What can hang from each mark
j412: j300
j228: j300 j664
j300: j41 j359 j412
j929: j962
j516: j966
j664: j228 j359 j962
j359: j300 j664
j962: j664 j929
j41: j300 j966
j966: j41

Each row was made from one small tree. Brackets hold a mark, then the marks that hang from it, in the order of their numbers. Every link used is in the known rows. Write each row's tree.
Known rows
(j41 (j300 (j359 (j664 j228 j962)) j412)): [  9.8 -23.1   7.0   2.5 -13.9  24.6 -16.1  10.8 -19.2  17.2  -0.1  -8.6
   6.0  -4.5  -2.0   8.6   3.7 -11.6 -15.6 -12.2  29.0  15.4]
(j966 (j41 (j300 j412))): [ -4.6 -24.1  14.6  11.1  33.0  14.1  -5.9  27.9  19.2  -4.9  10.4  28.8
  -1.9  22.7  26.9   3.4  25.7  12.5  14.2  -3.5  16.0  -3.8]
(j228 (j300 j41 j359) j664): [ 40.1 -35.3  24.9 -12.7  -8.0  20.6   3.0  -2.7 -42.7  -6.3   0.5  16.6
 -15.2 -19.4  20.2  -5.2   7.3  -8.0   6.4 -12.6   5.9 -29.2]
(j929 j962): [ 19.7 -47.4  18.1   0.6   3.7  22.6 -27.2  36.0  22.1  -3.3 -11.5  14.7
  -0.9  10.3  49.9 -16.6  35.9   5.8  13.4  23.3 -14.9  16.0]
(j966 (j41 (j300 (j359 (j664 j962)) j412))): [ -0.2 -14.5   9.9   8.6  10.4   5.7  -6.7   6.7  -9.8   0.2  -5.2  -5.1
   2.5   4.7   5.9  -5.2  12.8   6.8   3.9 -23.6  36.9  25.2]
(j412 (j300 j359)): [  3.9 -18.8  28.5  -0.3  23.9  10.4  -1.6   8.6   1.5   0.0   4.7  29.4
  10.8 -15.3  53.5  -1.5  38.6  -1.8  16.6   5.7  -6.7 -17.8]
(j966 (j41 (j300 j359 j412))): [ -2.0 -13.6  21.3   9.0  31.2   7.1  -3.4  15.5   5.2 -12.4   4.4  21.0
  -2.9   5.6  22.8  -5.4  20.8   6.5  10.8  -8.8  23.5 -14.7]
(j664 j228 j359 (j962 j929)): [ 15.4 -38.3 -12.4 -18.5 -26.6  18.4 -11.8  16.2   4.8  27.6  -3.4  -1.3
 -24.6  35.1  28.5  -0.8  14.1 -11.0 -10.3  45.4 -16.7  18.8]
(j412 (j300 (j41 j966) (j359 j664))): [ -7.1  -4.1  25.3   2.8   9.0   1.6  26.8  -0.6 -21.6 -23.2  10.8  28.5
  12.0 -17.5  38.4 -18.5  49.6   7.4  28.2  -6.6  18.1  -9.8]
(j41 (j300 (j359 (j664 j228 (j962 j929))) j412) j966): [ -6.6 -15.9 -14.4   3.6 -20.1  17.0   1.8  21.9  -4.0   4.0  -6.4 -13.8
  -1.6   6.7 -12.3 -10.8  10.8 -27.5  -7.7   5.1  28.5  24.2]
(j516 (j966 (j41 (j300 j359 j412)))): [ -2.5 -15.3  17.2   8.7  36.9  -5.5  -5.0  32.0   1.7 -22.2  -0.2  27.1
 -22.6  -4.1  18.2  -8.2  13.6  21.5   9.4  -0.2  19.1 -10.4]
(j228 (j300 j41 j359 j412) (j664 (j962 j929))): [ 34.5 -21.9 -19.7 -21.5 -26.6  15.2  -4.1   2.5 -31.3  17.4 -27.3  -7.5
 -17.6 -13.7  -5.0  -3.1 -20.8 -38.1   9.0  -6.1  24.8  -4.6]
(j41 j300 j966): [ -1.4 -29.8  21.8  20.7  22.0  26.4   7.9  33.8  19.4 -13.8  20.9  27.2
   8.1  14.1  29.2 -19.1  54.1   2.5  15.1   5.1 -12.3   2.7]
(j516 (j966 (j41 (j300 (j359 (j664 j228)) j412)))): [ -6.4 -25.3  22.1   5.2  12.7  -3.2  -4.9  25.2 -20.3 -21.0   6.9  18.5
 -28.6   0.3   5.2   5.4   4.7  25.4 -11.7  -1.1  33.8  -3.5]
(j929 (j962 (j664 j228 (j359 j300)))): [  6.1 -47.6   7.5 -27.7 -28.5   4.2  -6.4  12.8  -2.2  -3.2 -24.6   0.2
 -21.4  29.2  58.0  10.6  -1.0 -11.3 -24.2  36.0 -25.0 -14.3]
(j359 (j300 j41 j412) j664): [  4.6  -9.3   7.8  -3.2  -2.3   4.8  -6.2  10.9 -15.3  -2.6  -5.0  20.9
  16.8 -10.9  20.7  20.6   6.1   5.6   7.0   0.5  16.3 -10.3]
(j516 (j966 (j41 (j300 (j359 (j664 j228 j962)) j412)))): [ -5.8 -22.4   5.1   6.2   0.2  -0.8  -7.8  25.0 -23.5  -4.4   0.4   6.2
 -28.3   8.9  -1.1   5.1   2.9  23.5 -16.7  -2.0  38.9  24.7]
(j962 (j664 (j228 j300) j359) j929): [ 10.4 -63.6   3.1 -40.3 -28.8  16.5   0.1   3.6  -1.4   4.3  -7.6   6.4
 -45.2  28.3  32.7   7.2  -9.6 -30.2 -15.0  36.5 -23.6 -31.5]
(j412 (j300 (j41 j966) (j359 (j664 (j962 j929))))): [ -7.5  -3.4 -11.0  -5.6 -12.6   2.3  27.0   4.0  -9.3  -2.2 -11.2   4.4
   7.4  -6.2  26.6 -26.0  39.6 -12.5  25.3   6.7  21.6  22.9]
(j41 (j300 (j359 (j664 j228)) j412)): [  9.7 -27.3  22.4   1.2  -0.7  21.5 -12.8  11.8 -15.6   0.9   7.4   3.4
   5.8 -12.8   4.8   8.2   6.0  -8.1 -12.4 -10.0  24.4 -12.4]
(j664 j962): [ 17.7 -38.5  10.4   5.9  -0.4  29.2 -20.6  26.5  11.5  17.2   3.7  18.2
   1.0  20.4  34.9  -2.7  39.6   7.8   8.6  22.3 -14.9  29.5]
(j664 j228 (j359 (j300 j412)) (j962 j929)): [ -3.6 -12.4 -26.4 -18.6 -23.9   1.0 -13.8  15.3  -1.9  31.8 -17.5  -4.6
 -10.9  24.4  16.8  28.2 -19.4 -26.4 -22.4  38.8  -3.5   3.6]

Which tree is each row?
[ -7.4 -29.7  -8.5 -28.6 -29.4  11.5  16.5  12.5 -12.7 -22.9 -10.2  21.6
 -40.1   8.6  10.2  -2.8  -4.9 -37.2  -0.8  29.9  21.4 -39.9] -> (j962 (j664 (j228 (j300 (j41 j966) j359 j412))) j929)
[ -7.8 -22.0  -3.9  -1.1 -28.2  17.6   1.0  15.3 -32.4   1.1  14.6  22.4
 -14.8  13.4  -3.5  11.5   5.4  -3.7  -1.5   1.3  35.5  14.1] -> (j359 (j664 (j228 (j300 (j41 j966) j412)) j962))
[-12.1 -17.8  15.3   6.3 -19.7  11.0  16.1  18.6 -24.3 -17.7  17.5  30.6
   2.5  13.3  25.7  11.1  33.8  14.7 -10.2  22.9   6.1  -2.7] -> (j359 (j300 (j41 j966)) (j664 j228))
[  5.2 -29.2  10.6   7.4 -10.8  12.9 -14.7  15.5  -9.0  13.8  -6.4   1.3
  17.6   7.3  26.4  13.7  21.1   7.4  -9.0   7.2 -10.1  31.8] -> (j359 j300 (j664 j962))
[  7.4 -14.9   5.0  -3.9  -4.6   2.2  -8.8   5.5  -8.0  17.6  -6.4   3.5
   3.6  15.7  36.9  11.1  13.5  -0.6  -7.2  18.0 -23.6  11.5] -> (j664 (j359 j300) j962)
[ -3.7  -9.6  23.1  16.0  16.5  10.8   3.6  15.4  -8.2 -23.6   4.9   5.2
  15.4 -16.0   2.4 -15.2  24.6  -8.2  14.2 -20.6  19.3  -5.5] -> (j41 (j300 (j359 j664) j412) j966)
[ 36.1 -41.7  17.5  -2.6 -13.7  23.4 -12.4   3.9 -37.7  13.7  -6.7  -3.1
 -12.5  -6.7  13.5  -2.1   3.9 -15.8  -5.0 -11.8  -4.3   6.1] -> (j228 (j300 j359) (j664 j962))
[-11.8 -10.8 -13.1  -9.6 -27.5   8.6  25.2   6.2 -17.2   3.9  -0.1   9.4
  -4.3   4.7  23.4 -13.2  34.2 -13.2   7.2  19.0  27.6  20.3] -> (j412 (j300 (j41 j966) (j359 (j664 j228 (j962 j929)))))
[-14.3   5.1   2.4   9.4   7.9   2.4  11.1  26.8  -4.3 -17.1   4.3  39.1
   9.4   5.2  25.4   8.0  23.9   1.2  15.6  17.1   7.9 -15.2] -> (j359 (j300 (j41 j966) j412))
[ 19.6 -12.9  20.3  -7.7  -2.0   9.4  -9.8   3.5 -22.7 -11.7  -4.6  14.6
   4.7 -23.9  15.3  -4.4  14.6   4.5  17.9  -4.7  26.7 -13.1] -> (j300 j41 (j359 j664) j412)
[  3.6 -21.7  -8.3  -6.2 -40.9  17.2  11.7  13.7 -18.6  -6.5  -3.3   1.9
 -15.5  12.3   9.4 -22.0  33.0  -6.0  -1.8  30.5  21.3  27.2] -> (j300 (j41 j966) (j359 (j664 j228 (j962 j929))))
[  9.5 -55.7  15.0  -2.5 -26.0  29.8 -22.2  13.3 -21.9  20.0  12.5   9.9
 -13.8  15.3  14.3  16.7   7.8   1.1 -19.5   8.0   4.3  22.1] -> (j359 (j664 (j228 j300) j962))
[-12.1   1.4   6.5   7.8   0.2  -0.2   9.8  17.5 -15.5 -20.6   4.1  24.4
  16.1  -2.0  14.8   9.3  19.0   5.3  12.7   4.2  16.6  -5.2] -> (j359 (j300 (j41 j966) j412) j664)
[  2.2 -25.4 -18.4 -17.6 -27.7   7.1  -6.3  13.0  -0.8  27.7 -12.9  -3.7
 -12.5  29.3  28.9  16.5   0.6 -16.9 -25.0  44.0 -18.7  10.0] -> (j664 j228 (j359 j300) (j962 j929))
[ 18.8  -8.4 -11.1  -9.8 -16.2   2.4  16.9  -0.4 -44.8   6.5   0.1   7.1
 -22.1  10.6   0.1  -3.1  -6.8 -17.7  16.1 -16.4  14.2  -5.0] -> (j228 (j300 (j41 j966) j412) (j664 j359 j962))
[ 10.9 -43.9  -1.6 -14.9 -26.3  24.1 -18.2  14.3  -8.2  17.9  -7.4   2.9
 -25.7   6.8  14.1   2.0   1.0 -25.6 -19.6  29.1   2.7   4.8] -> (j664 (j228 (j300 j359)) (j962 j929))
[  9.0 -10.4  19.9  -9.2  15.8   9.6  11.2   0.8  -8.5  -1.1   4.2  36.6
   8.8 -18.1  52.7  -6.8  40.1   2.8  24.0   3.0   7.9 -24.1] -> (j412 (j300 j41 j359))
[ -8.1  -8.9  11.2  10.4   5.0   7.7  16.3  24.7  -3.0 -20.7  10.2  39.1
   7.7  10.1  38.1  -1.7  44.8  10.1  10.6  23.8  -6.9  -8.8] -> (j359 (j300 (j41 j966)))
[  6.1 -37.7  -3.1 -30.1 -13.5   0.4   5.7   5.4  13.2  -2.4 -26.6  -2.6
 -14.4  20.5  46.2   4.7   1.7 -24.7  -4.9  38.2 -37.6 -22.6] -> (j962 (j664 (j359 j300)) j929)
[  2.7  -1.6  18.9   4.2  -0.5   4.4   6.9   9.6 -24.0 -30.0   3.6  19.2
   4.0 -15.0   9.7 -15.0  27.8   4.7  23.0  -1.8  27.3  -8.6] -> (j300 (j41 j966) (j359 j664) j412)
[  5.3 -20.6  17.1   0.3   3.1   9.4  -4.1  -1.2 -14.8  13.3  -2.8   4.6
  16.1 -13.8  37.7  -2.1  31.6  -0.7  10.4  -8.3   6.9  21.1] -> (j412 (j300 (j359 (j664 j962))))
[ 16.0 -54.3  21.1 -26.5 -18.0  19.6  -1.4   7.3  -4.7  -0.6   4.2  17.0
 -31.3  35.3  47.1   7.4  20.0  -2.5 -11.3  35.0 -25.9 -21.8] -> (j962 (j664 j228 j359))
